Each row comes from the steps of one walk. Every step used is in the known rows, and no mark comes twice. Write the walk behind each row, first mark first.
(in the rows, 128 means zero)
Known rows
k, w: [ 88 161 136 122  96 137 150 126 125 126 139 103 135 131 171 151 140 147
 155 157  78  84 117 130 154 119 102 129 132 103 147 139 111 104 145 144
 166 132 113]
b, r, h, p: [146 126 120 152 141 130 187 127 150 130 118 140  31 130 166 117 128 107
 128 103 170 106 102 118 162 116  85 150 146 132 114 132 123 127 121 135
 117 154 127]
h, r: [115  92 129 131 126 123 161 141 135 129 116 118 137 123 166 124 124 119
 135 125 115 102 148 120 122  72 166 151 118 127 131 125 108 119 135 166
 193 127 149]
v, d, r, t: [ 93 143 155 162 131 121 110 161 119 140 148 161 207 123 138 148 121 117
 105 122 118 120 129 122 128  98 146 109 121 140 136 113  61 109 134  99
  98 137 147]
q, p: [132 133 124 127 125 142 132 116 136 114 120 135 152 110  91 117 134 129
 155 101 125  96 139 130 130 142 158  99 118 142 135 124 124 126 132 122
 105 120 117]
l, p, z, r: [ 99 107 117 117 137 129  86 131 143 136 130 114 140 146  73 113 131 124
 121 118 121 152 162 131  95 159 120 108 121 144 116 106 167 143 109 133
  99 118 124]
v, d, r, w: [146 181 150 146 103 135  94 144 109 137 143 168 128 109 128 145 118 104
  88 137  75 119 115 130 138  94 128 104 139 137 147 115  85  97 142 102
 132 142 147]
z, p, h, r: [126  98 147  86 111 119 154 147 133 114 148 118 179 123 107 121 124 131
 158 165 159 141 116 130 140 148 163 153 126  99 123 153 162 125 146 127
 185  91 139]
d, r, l: [ 51 114 184 162 141 135 133 156 122 127 147 140  76 101 124 126 119 129
 109 170 112 134 147 122 116  65  87 146 153 145 131 128  75 108 137 138
 124 146 132]
p, h, r, w: [168  96 146  96  91 116 159 102 135 140 131 111 135 120 178 142 124 103
 119 146 122  88 110 140 119 105 157 174 125 128 154 148 164 171 167 160
 221 108 117]
r, h: [120 134 121 170 146 122 148 127 136 122 126 161 160 133 134 124 140 147
 143 119 138 126 107 141 133 111  93 120 118 129 127 131 100 131 130 123
 145 141 129]
l, p: [108  98 137 133 123 121 104 112 132 133 147 117 169 123  42 114 128 124
 152 106 112 127 139 122 122 133 126  97 114 144 110 115 120 138 113 126
 119 132 131]
m, p, t: [127 119 109 134 124 148 137 160 120 142 127  82 135 122  97 131 124 158
 144 164 129 120 129 118 179 123 103 117 113  95 107 146 148 110 101 132
 128 136 145]
h, r, d: [101 106 110  84 138 135 139 104 139 123 123 149 127 132 198 124 129 106
 119 121 114 104 129 141 114  87 178 134 124 103 135 113 132 147 141 154
 194 120 131]
p, z, r, w, k, f: [151 178 125 104 125 126 117 116 126 133 111 115  81 137 188 145 134 133
  92 133  84 139 173 125  99 147 108 132 124 133 147 117 169 126 131 117
 150 124 109]
b, r, l, p, z: [103  77 128 140 143 120 126 115 141 138 126 111  49 130 135 121 122 111
 107 113 161 132 136 101 117 124 115 147 153 133 113 135 140 159 117 157
  85 139  91]
d, r, m, p, t: [ 80 103 175 137 138 139 130 192 129 126 157  92 148 113  99 134 119 147
 118 176 121 138 165 117 151 105  97 152 131 122 112 131 113  99 109 124
 125 167 158]
m, p: [154 147 134 152 129 137  91 149 106 131 133  92 184 133  66 136 124 137
 151 145 118 132 121 114 164 126 113 102 122  89 111 135 134 124  98 126
 127 130 140]
v, d, r: [115 174 151 158 112 130  90 156 110 137 135 171 168 124 133 139 120 115
 102 132  99 129 122 129 149  93 129  92 133 141 131 114  68  86 124 112
 106 141 164]
d, p, h, r, w: [201 107 130 111 104 103 176  86 124 119 130 130 103 118 135 135 123 128
 137 136 122 102  77 129 108 143 156 183 115 166 124 141 125 102 165 115
 179 109 128]
b, r, q: [138  84 138 160 138 127 183 133 139 126 112 134  60 128 142 132 132 113
 127 116 143 101 133 105 142  80  99 145 143 133 113 135 103 146 117 162
 136 159 114]
v, d: [138 183 122 151 108 121  84 126 109 134 121 155 206 128 135 143 126 126
 123 110 107 136 106 134 155 123 155  76 123 128 135 127  80 104 122 109
 109 129 152]
h, r, b: [144  89 131 147 119 131 163 141 147 118 120 121 155 117 214 118 135 117
 139 132 112 102 132 122 112  85 121 143 117 113 134 123  98 125 145 156
 200 117 162]
p, z: [153 180 121 141 125 131  84 109 143 140 113 135 164 144 220 132 137 129
 113 106 107 141 155 130 146 123 129 145 125 131 135 137 161 125 109 133
 108 120 109]
r, d: [105 171 126  91 134 150  99  71 141 122 133 163 150 129 187 132 139 119
 120 120  95 119 118 153 139 121 144 100 125 110 130 119 137 153 126 118
 152 125 112]
q, p, l: [150 180 119 125 111 156 132 114 125 112 124 132 157 112  89 111 138 141
 156 104 152 126 154 157 141 145 174  96 130 147 142 130 150 164 131 136
 110 134 111]
v, d, p, z, r: [165 190  92 139 124 113  87 124 109 122 108 167 150 146 133 137 126 142
 109 116 117 162  90 134 121 175 152 102 121 158 119 117  96  60 124  84
  67 115 153]
z, p, l: [131 197 145 117 111 153 133 145 120 104 152 120 172 110  72 112 132 158
 167 154 146 189 150 149 169 148 158 117 138 114 120 147 158 131 119 107
 151 128 134]
z, p, h: [133 136 161  98 107 128 134 132 132 115 152 120 193 119  91 126 129 141
 161 164 148 152 111 134 158 167 139 135 126 108 119 159 162 122 135 105
 158  96 131]
b, r, f: [130 135 142 146 134 123 174 130 150 129 109 128 113 129 127 144 134 114
 109 105 146 119 149 109 129 117 139 161 120 136 109 130  96 144 123 147
 137 153 125]
l, p, h, r, w: [144  52 134  92 102 105 130 100 132 141 152 106 148 124  66 122 122  99
 135 123 133 101 115 129  96 137 150 140 120 132 133 126 162 181 153 148
 176 114 116]
q, p, z: [153 155 102 121 131 139  94 111 142 123 113 144 154 132 147 117 138 128
 132  87 131 114 148 131 129 159 158 119 123 135 142 126 166 132 124 123
  72 111  97]
b, r, h: [141 111 131 166 140 132 177 132 154 128 115 143  81 137 171 127 134 118
 123 112 153  96 119 116 149 100  95 143 131 137 110 136 120 138 119 147
 146 153 119]
m, p, h, r, w, k, f: [195 110 130  98 106  99 121 124  85 140 139  85 166 141  95 154 121 128
 135 151 139 109 109 104 132 141 125 131 119  70 134 139 164 158 138 140
 182 118 125]
w, k: [157 148 165 119 120 126 103  89 104 136 123 120 125 133 200 144 131 139
 145  93  73 119 148 110 134 118  92  93 104 119 156 138  80 118 115 110
 142 130 138]
b, r, w, k: [202 132 161 114 107 142 154  90 131 140 123 106   4 114 212 149 123  97
 106 102  73  76 142  96 139 102 104 141 130 129 147 141 126 141 131 128
 175 146 105]
m, p, h: [170 137 144 132 109 126  90 130 107 140 137  87 208 143  86 144 125 133
 146 158 147 126  98 125 163 148 110 117 123  89 117 152 167 156 113 137
 138 111 131]
l, p, z: [129 120 113 127 130 118  71 105 139 143 138 127 171 143 100 115 133 122
 128  91 120 148 151 122 119 150 127 117 119 137 118 116 161 144 106 127
  86 125 111]

Which walk is each row?
[126 132 117 139 156 137  89 172 125 137 126  79 181 155 104 140 127 139
 122 150 143 150 150 118 121 155 121 129 119  89 120 127 177 144 102 124
 101 111 118]
m, p, z, r, t
[152 221 126 127 106 146 141 108 118 129 132 116  92 107 133 110 125 126
 151 112 149 166 133 158 183 133 128 124 158 137 140 134 140 139 122 123
 111 146 139]
h, p, l
[167 163 113 127 134 148  80 158 117 134 122  83 118 143  97 139 123 127
 109 161 107 149 136 124 130 152 108 124 135  86 128 128 196 135 107 125
 128 117 119]
m, p, z, r, w
[124 144 103 110 138 151 113 137 147 117 104 129 119 133 124 114 136 129
 125 113 133 119 160 141 102 168 151 110 125 141 139 116 172 129 126 128
  86 106 111]
q, p, z, r
[110 174 150 160 137 143 156 159 126 126 148 172  71 119 122 107 128 127
 127 141 154 146 131 151 150  91  67 143 155 144 131 117 110 122 133 123
 119 164 147]
d, r, h, p, l
[125 152 107 154 147 121 157 122 132 123 127 159 102 123 125 110 133 131
 152 108 157 141  86 144 151 135  79 127 139 121 132 127 106 119 133 105
 111 141 138]
r, h, p
[ 83  70 113 116 119 132 150 123 145 145 141 106 123 113  74 110 129 145
 147 125 122 116 148 125 137 130 118 111 105 152 107 126 131 127 117 130
 120 139 135]
l, p, t
[122  65  97 128 141 123 183 147 116 110 115 146 115 122  91 109 133 128
 152 110 174 122 141 137  99  88 175 139 137 118 145 119 113 171 149 174
 153 141 124]
h, r, q, p, l
[159 162  85 149 136 104 102 130 100 117 107 181 138 148 110 136 129 146
 114 115 131 170  80 133 109 168 136 104 129 150 121 115  82  73 128  87
  60 124 148]
v, d, p, z, r, q
[128 172 141 146 130 117  39 173 102 132 144 143 220 143 124 147 119 127
  92 133 124 170 124 123 146 138 133 107 140 106 130 120 106 101 108 102
  64 147 155]
v, d, r, m, p, z
[ 85 138 128 151 132 112  54 148 102 141 144 173 143 131 107 129 117 119
  90 127 131 166 114 123 112 121 122  98 151 128 135 112  88 112 130 113
  51 134 135]
v, d, r, l, p, z
[ 70  61 146 127 129 100 109  98 116 133 150 109 139 115  55 122 122 134
 138 142 162 151 101 133  96 145 117 119 143 130 131 143 119 177 144 140
 104 117 101]
r, l, p, h
[113  72 133 122 143 109 130 166 119 116 134  74 198 130 106 134 117 132
 140 139 140 138 144 113 124 117 172 153 125  88 124 130 117 132 119 151
 167 141 154]
h, r, m, p
[ 80 140 123 133 148 136 105 140 138 127 106 114  90 137 177 127 130 140
  99 154 127 168 155 141  95 135 113 140 145 132 139 131 153 132 124 142
 107 112 111]
p, z, r, l
[ 85  55 133 135 149 111 187 146 147 134 132 105 182 121 174 135 124 119
 139 115 137  94 157 112  97  78 190 173 103 127 139 124  97 147 147 149
 185 122 126]
h, r, t
[ 56  94 162 149 148 125  95 148 125 136 156 142  84 119  95 114 120 122
 101 148 127 151 152 117  98  97  87 144 154 142 125 116 110 127 129 136
  84 140 115]
d, r, l, p, z
[124  52 108 136 139 139 212 140 148 123 106 135  21 116 129 119 134 124
 132 112 167  79 136 107 138 104 113 140 135 140 115 136 122 142 127 160
 108 156 105]
b, r, q, p, t
[164 146 113  87 132 149 107 113 131 120 109 127  69 129 150 125 134 122
 117 101 101 112 158 133  88 177 134 107 123 127 167 118 171 136 140 109
 102 106  99]
q, p, z, r, w, k
[156  86 109 144 146 131 159 129 144 122 104 148  54 136 147 122 137 110
 121  91 166  99 137 105 126 116 119 145 144 130 122 129 141 154 121 156
  87 145  91]
b, r, q, p, z
[ 78 132 120 137 152 139 180 161 139 113 114 131  62 126  91 111 129 135
 137 152 147 146 117 156 113 143  77 111 138 138 127 114 116 115 133 119
 140 130 156]
z, r, h, p
[136 130 106 144 153 135  86 174 110 128 114 101 139 158  76 133 129 139
 124 156 141 165 134 121 125 144  91 116 137  81 117 126 169 141  98 138
 100 123 127]
m, p, z, r, q
[  6  52 128 117 147 137 170 160 135 123 126  86  43 107  46 111 120 153
 127 184 140 152 148 141  79 137 104 108 135 149 119 122 114 132 135 143
 131 127 136]
z, r, l, p, t
[156 195 109 124 126 130 105 106 135 141 119 130  87 126 195 115 126 112
 128  95 128 152 128 133 168 146 112 148 149 126 139 130 155 108 114 110
  74 124 126]
h, p, z
[ 90 148 125  90 145 151 150 109 139 101 119 147  74 130 112 125 132 137
 121 160  99 134 116 157  94 158 130 105 121 152 109 105 123 103 133 104
 154 114 142]
z, r, d, p
[154 185  94  90 142 134  88  51 136 116 126 186 123 146 200 129 140 133
 114 104 104 143  94 145 124 164 146 132 121 133 116 117 151 112 126  88
 100 115 104]
r, d, p, z
[110  58 123  71 116 110 109  86 136 137 151 131 178 143  91 118 128 103
 133 117 151 111 109 140  99 146 159 120 118 119 123 118 167 191 142 151
 158 108 119]
l, p, h, r, d
[140 123 108 135 121 129 194 110 137 123 120 131  73 106 140 123 130 173
 150 138 110 114 109 123 149 137 124 156  99 185  98 141  92  45 129  96
 122 137 148]
d, p, t
[116  58 151 111 118 102 173 120 145 142 136 103 214 133 187 145 128 117
 135 132 166  90 126 132 109 111 176 180 107 129 145 147 139 181 160 158
 189 102 116]
p, h, r, t
[203 192 100 117 118 113  81 101  92 126 114 163 100 142 159 148 124 136
 102 103  85 154  87 127 105 182 134  97 119 144 146 119  95  69 136  63
  83 116 140]
v, d, p, z, r, w, k
[178 102 131 121 111  99 170  96 124 119 125 135 137 132 137 131 125 139
 148 133 142 112  82 126 118 142 155 175 109 170 111 142 113  94 150 123
 159 107 142]
d, p, h, r
